Known rows, with every step that occurs
w-x: [-11  -1   0   3 -10 -40 -22 -14  -9  -3 -16  10  23 -12  30  -5  -8]
x-p-b-w-d: [-18 -25  39   6 -10 -47 -37 -21 -13  -2 -45  27 -72 -18  65  26   1]
p-w-x-b: [   2   -4    1    4    3 -101  -48  -30  -18    9  -51   15    9  -45
   60    5    1]
b-x-w-d: [ -5   7  17   8   5 -66 -18  -6 -21   5 -83  17 -48 -25  46  55   7]
p-x-b: [ -3 -10  35   6  13 -41 -31 -17  -1   0 -38  10  -4 -27  28  12  -2]
l-w-x-p: [-34 -13  52   5 -13 -69 -35 -10  -9  16 -24  38  18 -14  97  39 -10]
d-l-w: [-17 -15  27   2   2 -14   0  -6  26  28   8   6  24  17  43  25   3]
l-w: [-22  -6  35   3   3 -17  -5   5   4  18   1  14   5   1  28  32  -4]
b-x-w: [ -1   9  19   8   8 -49 -14 -10 -17  15 -61  21 -37 -37  36  48  11]
x-p-w-d: [  0 -13  10  -5   0 -53 -31  -7  -7   3 -35   1 -32  -2  52  10   1]
p-b: [ -2 -12  12   2   7  -8 -19 -17  -1  -3   8  -3 -14 -13   9 -10   0]
d-l-w-x: [-27 -15  27   5  -8 -56 -22 -20  18  26  -9  16  45   5  73  19  -4]
x-w-d-l: [-11  -5   1   2   3 -33  -1 -11  20  14 -41  -5 -17  12  58  30   9]
x-b: [  7   2   8   4   3 -35  -6  -7  -8   0 -32  11  -1 -23  24  19   6]
w-d: [ -2  -3  -2  -1  -3 -17  -4   4  -4 -10 -24  -6 -13  11   8   5  -3]
w-x-b: [ -4   1   8   7  -7 -75 -28 -20 -18  -3 -48  22  22 -34  56  12  -2]

Rows
[ -2  -2  19  10  -4 -47 -12 -15 -12   9 -55  35 -36 -37  34  34  10] => x-b-w
[ -1 -14  21   8  11 -71 -31 -33   2  13 -68   5 -46 -21  68  37  13] => p-b-x-w-d-l
[  7  -1  25   3  -4 -43 -19  -8 -20   3 -46  27 -27 -23  41  31   6] => b-x-p
[-23  -5  40   6  16 -25 -27 -14   7  15 -30   7 -23 -20  38  25  -4] => p-x-w
[-32  -8  36   6  -7 -56 -27  -9  -7  16 -15  26  29 -11  57  26 -11] => l-w-x
[  2 -11  -9  -2  -4 -17   2  -8  19   0 -15 -13   2  27  26  -2   4] => w-d-l
[-17 -16  45  12   3 -70 -42 -21 -11  -1 -83  27 -52 -31  44  32  -1] => p-x-b-w-d
[ -6  -6  28   9  12 -71 -38 -23 -21   3 -76  12 -61 -37  53  44   6] => p-b-x-w-d
[ -4  -7  -5   0  -1 -67 -41 -22 -10  11 -20   3  10 -21  35 -13  -5] => p-w-x
[-13 -33  31   4  -9 -47 -32 -34  11   8 -38  19 -56  -2  82  17   9] => x-p-b-w-d-l
[ 10  -8  17  -1   1 -85 -44 -14 -24   5 -71  14 -49 -22  55  27   7] => b-x-p-w-d
[ -1 -13   9   8  -8 -62 -11 -22   6   8 -71  21 -33 -10  57  33  14] => x-b-w-d-l
